Each row was made from one path, in order. Every step used is in the known rows, and no mark comes twice. Write each row's path.
Known rows
meza-mivifam-luve: [ 21 -18  10   1 -11 -30 -45 -11 -20  -9 -11  -3 -23   9 -34 -17  -6  24
   2  13  31  -6]
kefun-danobi: [ 12 -19  12  29  -5 -31 -41   1  33  -2  19 -13  -8 -41  -8 -49  -6  29
  16   9  39 -16]
gunem-kefun-danobi-noba-luve: [ -5 -11   0  19  -8 -27 -36  -7  10  -1   7 -15 -35  -6 -21 -77  -3  32
   9  14  51 -12]
mivifam-danobi: [  5 -18   2  22 -10 -21 -33  -8   5  -4  10 -24 -11 -38 -30 -65 -23  28
   1  15  37 -19]
luve-mivifam-danobi-gunem: [  7 -12  -2  16  -6 -20 -33  -6  44 -10   9 -40 -17  -8 -27 -22 -10  25
  -3  16  34  -3]
mivifam-danobi-noba-luve: [ -7 -12   4  16 -11 -22 -33 -15  -3  -8   1 -15 -34   0 -26 -66 -29  35
   5  18  48 -12]
danobi-gunem: [ 16 -14 -12  10 -19 -22 -27  12  24 -18   0 -38 -16   8  -2  -1  -1  13
   3  10  38  -5]
luve-noba-danobi-gunem-kefun: [  3  -9 -20  10 -14 -21 -28  15  41   0   1 -52 -55 -23 -20 -41  17   5
 -14  10  24  -5]
gunem-kefun-danobi-noba-sasafo: [ 14 -10  -1  15   1 -10 -34  20  27   5  24 -42 -15 -70 -12 -71   1  18
  13  26  42 -20]
noba-luve-mivifam-danobi-gunem-kefun: [ -3  -4 -16   9 -15 -17 -27 -15  20  -5   1 -39 -29  -8 -47 -54  -1  25
 -14  11  39  -4]
gunem-kefun-danobi-noba-meza-mivifam: [ 19 -14   1  13   0 -26 -47   5   2  -5  14 -32 -32   2 -10 -67  18  13
 -11  17  41 -17]
gunem-kefun-danobi-noba: [  3 -19  -1  25   2 -26 -39   9  22   0  20 -32 -23 -11 -14 -80  11  26
  11  20  45 -17]
meza-mivifam: [ 21 -22   9   4  -9 -29 -36   6  -3 -10  -4 -19 -42   0 -29  -8   3  20
   1   7  36  -8]
meza-mivifam-luve-noba-danobi-gunem: [ 17 -13   8   1  -9 -30 -40   8  36  -5 -10 -31 -63  -4 -17   4   3   4
 -10  11  22   6]
kefun-gunem: [ 19 -15  11  24 -24 -22 -35  -3  40  -4  11 -19 -12 -34 -22  -5   8  31
   8   6  18  -6]
meza-mivifam-danobi-noba-luve: [  1 -16  14   8  -7 -26 -35 -11 -11  -7  -5 -14 -54  10 -37 -50 -22  30
  -1  16  51  -9]
noba-gunem-kefun: [ 15 -11 -15  19 -22 -24 -30  -4  11  -2  12 -31  -5 -32 -40 -57  23   7
   0   9  26 -12]
luve-noba: [  5 -15   5   9 -13 -28 -39 -13  42   4  11 -51 -52 -11 -12 -34   9  30
  -2  11  31  -6]
danobi-gunem-kefun: [ 11 -11 -26   6 -20 -17 -23  12  11 -12   1 -49 -20   1 -20 -35  15  10
  -7   9  38  -9]
noba-sasafo: [ 22  -9  -4   5 -15  -9 -30  11  16  -4   9 -28  -7 -71 -11 -30 -16  17
  11  18  31 -16]
danobi-noba-luve-mivifam: [ -4  -8   3   9  -6 -26 -42 -26  27  -7  -1 -11 -40  20 -28 -31  -8  44
  12  19  34   3]

Which path is each row?
[ 14 -18   0  18  -7 -25 -33   3   1   0  14 -41 -29 -16 -55 -69  21   5
  -7  19  38 -12]
meza-mivifam-danobi-noba-gunem-kefun
[  7 -16  -2  27  -6 -27 -38   4  22   3  18 -23 -11 -43 -23 -76   9  25
   6   9  40 -20]
gunem-kefun-danobi
[ -2 -17   6  21   7 -21 -42 -13  31  -4  15 -31 -25  -2 -31 -63 -12  40
   9  29  35  -9]
luve-mivifam-danobi-noba
[ 10 -16  16   7  -5 -34 -47  -6  22   6  -6 -11 -64 -29 -30 -27  -4  18
  -6  13  14  -2]
meza-mivifam-luve-noba-danobi
[ 11 -14 -14  19 -14 -23 -32   1  12  -4  14 -37 -13 -11 -35 -64  24   8
   4  19  32 -11]
danobi-noba-gunem-kefun
[ 14 -22  14  14  -5 -25 -35   0  -5  -4   3 -23 -35 -24 -43 -43 -14  23
  -6  12  40 -15]
meza-mivifam-danobi
[ 14  -7 -12   3 -14 -18 -34  -3  19  -1  10 -77 -48  -3 -24 -58  20   4
 -36  11  39 -10]
luve-noba-meza-mivifam-danobi-gunem-kefun
[  5 -12   7   4 -15 -30 -47 -28  22   5   5 -37 -39  -1 -18 -38   2  33
  -1  16  27  -4]
mivifam-luve-noba
[ 13  -8 -14  16 -11 -19 -43  -7   4 -15  13 -28  -5  12  14 -63  -5  20
  -1  23  32 -16]
danobi-noba-meza
[ 13  -2  -4   6 -19 -25 -53 -36  15   0  12 -35 -17  -2   4 -60   0  25
 -15  18  22 -10]
mivifam-luve-noba-meza
[ -7  -8   2  18   0 -28 -44 -22  34   2  10 -15 -38  -1 -36 -65   5  43
   9  18  39  -3]
gunem-kefun-danobi-noba-luve-mivifam
[ 11 -11  12  25 -11 -36 -49 -21  44  15  27 -34 -15 -48 -35 -75  26  16
   1  11  30 -10]
mivifam-luve-noba-gunem-kefun-danobi
[ 25 -10   3   1 -15 -27 -50 -21 -26 -12  -4  -4  -8   9 -17 -35  -6  17
 -10  15  26 -10]
noba-meza-mivifam-luve
[  6 -12 -20  13 -15 -15 -23   8   8  -8   6 -53 -16 -17 -32 -61   2  12
 -13  12  42 -15]
mivifam-danobi-gunem-kefun
[ 19 -15  22  18  -7 -39 -50 -16  34  15  21 -36 -34 -38 -45 -58  34  12
  -4   9  33  -6]
meza-mivifam-luve-noba-gunem-kefun-danobi
[ 23 -11  -1   9 -12 -19 -34   5   8 -17   5 -42 -20  -2 -12 -26  -7   4
 -20  12  40 -10]
noba-meza-mivifam-danobi-gunem
[  9 -15  11  29  -1 -27 -41 -16  43  -2  24 -29 -10 -20 -41 -51   2  21
  11  25  28  -5]
luve-mivifam-danobi-noba-gunem
[  8 -10  -8  22  -6 -17 -43 -12   4 -10  18 -31  -2  -6   1 -88 -18  22
  -8  26  35 -21]
mivifam-danobi-noba-meza
[ 10  -9   6  11   6  -6 -37   0  35   2  19 -39 -17 -60 -28 -56 -21  30
  11  34  33 -12]
luve-mivifam-danobi-noba-sasafo
[ -2 -11  -1   9 -15 -25 -34 -11  -1 -12  -5 -10 -37  17 -16 -42 -16  33
  11  15  45  -6]
danobi-noba-luve
[ 22 -11   7   1 -12 -28 -47 -13  17  -3   8 -46 -54   4  -8 -27  15  16
 -21   9  29  -7]
luve-noba-meza-mivifam
[ 17 -18  17  35  -5 -34 -43   2  44  -3  29 -21  -5 -26 -13 -46  11  12
  22  18  36 -10]
kefun-danobi-noba-gunem
[ 14 -13  12  11  -7 -25 -45 -18  14   2  13 -48 -47 -21 -23 -59  -3  19
 -25  13  34 -14]
luve-noba-meza-mivifam-danobi
[ 14 -16  18  -4 -10 -34 -49 -21  14   4  -1 -38 -60   9 -30 -18  10  28
  -7  14  30   0]
meza-mivifam-luve-noba
[  4  -7 -17   6 -15 -22 -33   4  27   0  -4 -41 -42 -16 -24 -46  12   7
 -14  14  21  -3]
mivifam-luve-noba-danobi-gunem-kefun
